What can hang from each mark
Q473: Q702
Q547: Q68
Q249: Q68
Q86: Q315 Q558
Q522: Q68
Q315: Q86 Q702
Q68: Q547
Q356: Q558
Q702: Q305 Q315 Q473 Q547

Known rows, with every way that one mark hangs from another
Q86{Q558}: [-0.490  1.124  0.871  0.837  0.831  0.301  2.192 -1.195  0.034 -0.318
  0.151 -0.346 -0.388  0.928  0.598  0.894  2.028 -0.812 -0.710 -2.133
 -0.411  0.806]
Q702{Q315{Q86} Q547{Q68}}: [ 2.793 -1.161 -1.269  4.734  4.124  4.012  0.124  3.198 -0.027  1.418
  0.072 -0.208 -1.551  0.031 -0.889 -0.208 -2.465  0.804  0.407 -0.004
 -0.406 -1.201]
Q249{Q68}: [ 0.100  0.073 -0.220 -2.263 -0.445  1.366 -0.947  0.173 -0.236  0.750
 -0.993  1.031 -0.117  0.368 -1.024 -1.387  1.176 -3.569  0.499 -0.394
  0.454  0.205]
Q473{Q702{Q305 Q547}}: [-1.688 -2.240 -0.803  1.230  1.665  0.150  0.235  4.117 -0.256  0.141
 -1.313  4.580 -2.943  1.356 -1.212 -0.473 -1.960  1.400 -0.286 -1.903
  0.747 -0.171]
Q547{Q68}: [ 0.850 -0.786  0.264  0.827  1.460  1.334  0.187 -0.580 -0.276  0.975
  0.593 -0.296 -0.601 -0.094 -1.369  0.264 -2.616 -1.089  0.588 -0.427
  0.353  0.409]
Q86{Q315{Q702{Q305 Q473}} Q558}: [-1.165 -1.474 -2.326  4.262  1.909  1.799  3.946 -0.769 -2.203 -3.058
 -1.759  1.825  0.080  1.854 -0.960  3.050 -0.055 -1.737 -1.885 -3.153
  2.131  2.678]
Q473{Q702{Q305 Q315{Q86{Q558}} Q547}}: [-0.326 -0.540 -0.825  5.418  3.947  2.633  2.872  5.492  0.694  0.439
 -1.280  1.668 -3.754  1.672  0.651  0.097 -0.257  0.762  0.077 -3.134
 -0.092  0.691]
Q473{Q702{Q547{Q68}}}: [-0.795 -2.468 -0.502  1.647  2.498  1.442 -0.183  1.335 -0.492  1.775
  0.988  2.015 -3.129  1.000 -2.301 -0.418 -3.274  0.986 -0.052 -1.926
  0.807 -1.829]
Q702{Q305 Q473 Q547{Q68}}: [ 3.200 -2.288 -1.182  1.898  3.783  2.856 -0.296  2.053 -2.762 -0.043
 -2.009  4.066 -1.937  1.583 -2.754  0.725 -4.329  0.240 -0.158 -1.432
  2.508  0.202]
Q68{Q547}: [-1.115 -1.367 -0.571  0.314 -0.127  0.807 -0.365  0.804  0.593 -1.444
  0.434  0.682 -0.094  0.475  0.089  0.217  0.153  1.952 -1.660  0.094
 -0.584  2.475]
Q86{Q315}: [-0.649 -0.749 -1.411  0.466 -0.679 -0.377  1.588 -0.261 -0.565 -0.423
 -0.638 -0.873 -0.073 -0.578 -0.241  0.425  0.191  0.022 -1.371  0.038
  0.275  0.725]
Q522{Q68}: [ 0.978 -0.249  0.172  0.266  0.288  0.900  1.255 -1.779 -0.122 -1.043
  1.068 -0.181 -0.161 -0.781  0.061  0.033 -0.341  3.556 -0.032  0.144
  0.214  0.524]
Q702{Q315{Q86{Q558}} Q547}: [ 1.452  0.808 -0.670  4.795  3.453  2.787  2.061  2.627  0.457  0.027
 -0.357 -0.438 -1.274  1.158  0.926  0.441  2.121  1.092 -0.871 -1.407
 -1.042 -0.856]
Q86{Q315{Q702}}: [-2.945 -1.972 -2.211  2.831 -0.056  0.336  1.573 -0.784 -0.414 -1.790
  0.443  0.472  1.289  0.075 -0.826  1.415 -0.153 -0.803 -1.681 -0.285
  0.384  0.333]
Q86{Q315{Q702{Q305 Q547}} Q558}: [-3.653 -2.127 -1.901  4.469  2.540  1.201  3.920  1.523 -1.191 -2.861
 -1.578  4.853  0.068  2.040 -1.346  2.480  0.374 -0.997 -3.095 -2.896
  0.053  1.477]
Q473{Q702{Q305 Q315 Q547}}: [-0.891 -2.875 -0.941  2.383  2.428  1.430 -0.443  5.739  1.510  0.678
 -0.809  2.871 -3.454  1.546 -1.666 -0.434 -2.257  1.922  2.335 -2.226
  0.147 -0.597]
Q315{Q86 Q702{Q305 Q473 Q547}}: [ 0.935 -1.356 -2.975  5.734  3.582  3.073  0.515  3.184 -3.047 -2.326
 -2.127  4.924  0.171  1.532 -0.415  1.458 -1.960  0.544 -2.690 -0.143
  2.097  0.142]
Q702{Q315}: [ 0.861 -0.807 -0.187  1.178  0.852  1.297 -0.594  1.640  1.806  0.558
  0.487 -1.564 -0.563  0.092 -0.387 -0.065 -0.198  0.652  2.625 -0.558
 -0.588 -0.531]
Q473{Q702{Q305 Q315{Q86}}}: [ 0.332 -0.754 -1.171  4.228  2.075  1.883  1.298  5.517  1.255  0.896
 -0.959 -0.291 -2.944 -0.200  0.923 -0.615 -2.356  0.270  1.912 -0.965
  0.377  1.607]
Q473{Q702{Q315}}: [-0.684 -1.707 -0.389  1.464  0.721  0.939 -0.399  2.316  2.390  1.346
  1.264 -2.017 -2.684  0.460 -0.603 -0.569 -0.970  1.183  3.060 -1.743
  0.029 -1.025]
Q473{Q702{Q315{Q86}}}: [ 0.334 -0.406 -1.202  3.902  1.399  1.734  0.668  3.163  1.398  1.536
  0.709 -2.683 -2.653 -0.487  1.072 -0.899 -0.877  0.962  1.618 -0.496
  0.034 -0.510]
Q356{Q558}: [-0.172  0.269 -1.756  0.232 -0.045 -0.406 -0.174  0.647  0.938 -0.487
 -0.247 -0.447  1.682 -0.607  0.462 -0.286  0.944 -0.893 -0.503  0.783
 -0.654  0.155]

Rows
[ 1.276  0.335 -0.633  5.038  4.020  2.997  2.751  4.863  0.211 -0.614
 -2.086  1.857 -1.680  1.177  0.624  0.667  0.585  0.154 -0.553 -1.824
 -0.629  1.218] | Q702{Q305 Q315{Q86{Q558}} Q547}
[ 0.826 -3.397 -2.033  4.171  4.399  3.638 -0.223  1.459 -2.536 -1.346
 -0.989  5.416 -0.581  2.343 -3.434  2.007 -4.795 -0.434 -0.581 -1.972
  2.440 -0.027] | Q315{Q702{Q305 Q473 Q547{Q68}}}
[-0.673 -2.573 -0.880  1.869  1.792  1.316 -0.975  3.492  1.732  1.295
  0.955  0.582 -2.949  1.415 -1.426 -0.667 -0.904  2.647  1.857 -2.007
 -0.115 -2.662] | Q473{Q702{Q315 Q547}}
[ 3.763  0.194 -1.614  5.447  4.514  3.812  2.176  3.799 -1.443 -0.708
 -2.639  1.468 -2.232  1.972  0.341  1.019  0.268  0.926 -0.470 -2.329
  1.374  0.740] | Q702{Q305 Q315{Q86{Q558}} Q473 Q547}
[-1.991 -0.029 -1.173  6.315  3.897  2.381  3.301  2.726 -1.414 -2.314
 -1.365  4.952  0.226  1.887  0.662  1.862  0.381 -1.145 -3.343 -1.681
 -0.103  1.448] | Q315{Q86{Q558} Q702{Q305 Q547}}
[ 0.118 -1.644 -1.709  4.551  3.138  2.319  0.622  6.873  0.740  0.739
 -1.384  2.184 -3.427  0.618  0.059 -0.683 -2.165  1.749  0.766 -1.147
  0.264 -0.056] | Q473{Q702{Q305 Q315{Q86} Q547}}
[-2.032  0.868 -0.646  5.797  2.793  1.978  4.031  1.617 -0.869 -2.172
 -1.100  2.389  0.670  1.000  1.517  2.148  0.110 -2.591 -2.027 -1.541
  0.092  3.118] | Q315{Q86{Q558} Q702{Q305}}
[ 0.041 -2.612 -2.213  3.343  2.940  2.300 -0.365  2.106 -2.259 -2.428
 -1.570  5.700  0.072  2.428 -2.122  1.752 -2.241  0.759 -0.997 -1.493
  2.012 -0.579] | Q315{Q702{Q305 Q473 Q547}}
[-1.265 -2.418 -2.824  4.773  2.981  2.041  3.309  0.450 -2.803 -3.132
 -2.112  4.413 -0.407  2.723 -1.806  3.025  0.073 -0.245 -3.252 -3.391
  2.080  1.086] | Q86{Q315{Q702{Q305 Q473 Q547}} Q558}
[ 4.273 -0.873 -2.496  4.545  3.766  3.693 -0.106  5.069 -1.383 -0.475
 -2.816  2.052 -1.762  0.882 -0.286  0.185 -1.784  1.857  0.183 -0.407
  1.498  0.022] | Q702{Q305 Q315{Q86} Q473 Q547}
[-2.735 -2.390 -1.580  4.983  3.350  2.342  3.457 -1.237 -1.278 -1.303
  0.728  2.195 -0.108  1.871 -2.444  2.523 -0.762 -1.294 -3.019 -3.236
  0.205 -0.157] | Q86{Q315{Q702{Q547{Q68}}} Q558}
[ 0.257 -3.286 -0.690  2.743  3.280  2.826 -0.733  2.973  1.430  2.203
  1.544  0.167 -3.713  1.236 -2.785 -0.465 -3.402  1.622  2.442 -2.376
  0.216 -2.340] | Q473{Q702{Q315 Q547{Q68}}}
[-0.918 -2.954 -0.616  1.979  3.106  1.591  0.473  3.522 -0.599  1.266
 -0.587  4.209 -3.592  1.304 -2.553 -0.165 -4.775  0.278  0.320 -2.213
  1.054  0.253] | Q473{Q702{Q305 Q547{Q68}}}
[ 1.243  1.229 -0.016  4.782  2.999  2.551  3.356  3.532  0.768 -0.247
 -1.717 -0.618 -1.264  0.326  1.596  0.847  0.306 -1.345  0.808 -1.785
 -0.564  2.865] | Q702{Q305 Q315{Q86{Q558}}}
[-3.536 -0.737 -1.322  3.757  0.769  0.706  3.873 -1.976 -0.343 -2.127
  0.570 -0.117  0.855  0.973 -0.271  2.411  1.786 -1.671 -2.379 -2.506
 -0.130  1.054] | Q86{Q315{Q702} Q558}
[ 1.420  1.648 -0.072  4.357  2.369  2.448  2.647  1.376  0.975  0.236
  0.048 -2.845 -0.905  0.251  1.827  0.518  1.924 -0.627  0.358 -1.362
 -0.784  0.784] | Q702{Q315{Q86{Q558}}}
[-2.564 -2.373 -1.336  3.076  2.370  1.348  0.129  2.954 -0.684 -2.107
 -1.042  6.124  0.548  1.866 -1.667  1.344 -1.801  0.020 -1.058 -0.956
  0.135  0.031] | Q315{Q702{Q305 Q547}}
[ 1.806 -2.040 -2.808  6.464  5.046  4.530  0.830  2.392 -3.378 -1.291
 -1.447  4.674 -0.451  1.465 -1.763  1.650 -4.682 -0.468 -2.043 -0.722
  2.496  0.510] | Q315{Q86 Q702{Q305 Q473 Q547{Q68}}}
[ 2.623 -1.512 -1.340  5.080  4.705  4.155  0.615  5.436 -0.174  0.973
 -1.567  2.180 -1.873  0.248 -1.111  0.025 -4.024 -0.045  0.881 -0.384
 -0.030  0.896] | Q702{Q305 Q315{Q86} Q547{Q68}}
[ 1.001 -2.479 -1.469  5.485  4.491  3.714  0.843  6.103  0.420  1.794
 -0.751  1.941 -3.994  0.453 -1.276 -0.395 -4.868  0.716  1.452 -1.543
  0.588  0.318] | Q473{Q702{Q305 Q315{Q86} Q547{Q68}}}
[ 0.758 -0.877 -0.500  5.961  4.710  3.822  2.535  2.755  0.539  1.966
  1.046 -1.066 -4.036  1.386 -0.384  0.136 -1.306  0.425  0.189 -3.245
 -0.079 -0.872] | Q473{Q702{Q315{Q86{Q558}} Q547{Q68}}}
[-0.859 -2.150 -0.457  1.947  1.305  1.128  0.227  4.380  2.040  0.822
 -0.421  0.288 -2.967  0.622 -0.789 -0.293 -2.563  0.412  3.525 -2.217
  0.268  1.030] | Q473{Q702{Q305 Q315}}
[ 2.334 -1.491 -1.448  0.991  2.217  1.516 -0.526  2.608 -2.329 -1.073
 -2.691  4.428 -1.274  1.685 -1.464  0.509 -1.597  1.421 -0.834 -0.896
  2.160 -0.110] | Q702{Q305 Q473 Q547}
[-0.683 -2.638 -3.259  3.368  1.109  1.518  1.788  0.443 -2.185 -2.685
 -1.823  2.280  0.452  0.866 -1.437  2.259 -2.165 -0.881 -1.334 -1.141
  2.519  1.944] | Q86{Q315{Q702{Q305 Q473}}}
[-0.021 -3.641 -0.628  3.084  3.913  2.909 -0.175  5.240  1.150  1.700
 -0.190  2.505 -4.094  1.422 -2.971 -0.265 -5.121  0.804  2.821 -2.755
  0.507 -0.294] | Q473{Q702{Q305 Q315 Q547{Q68}}}
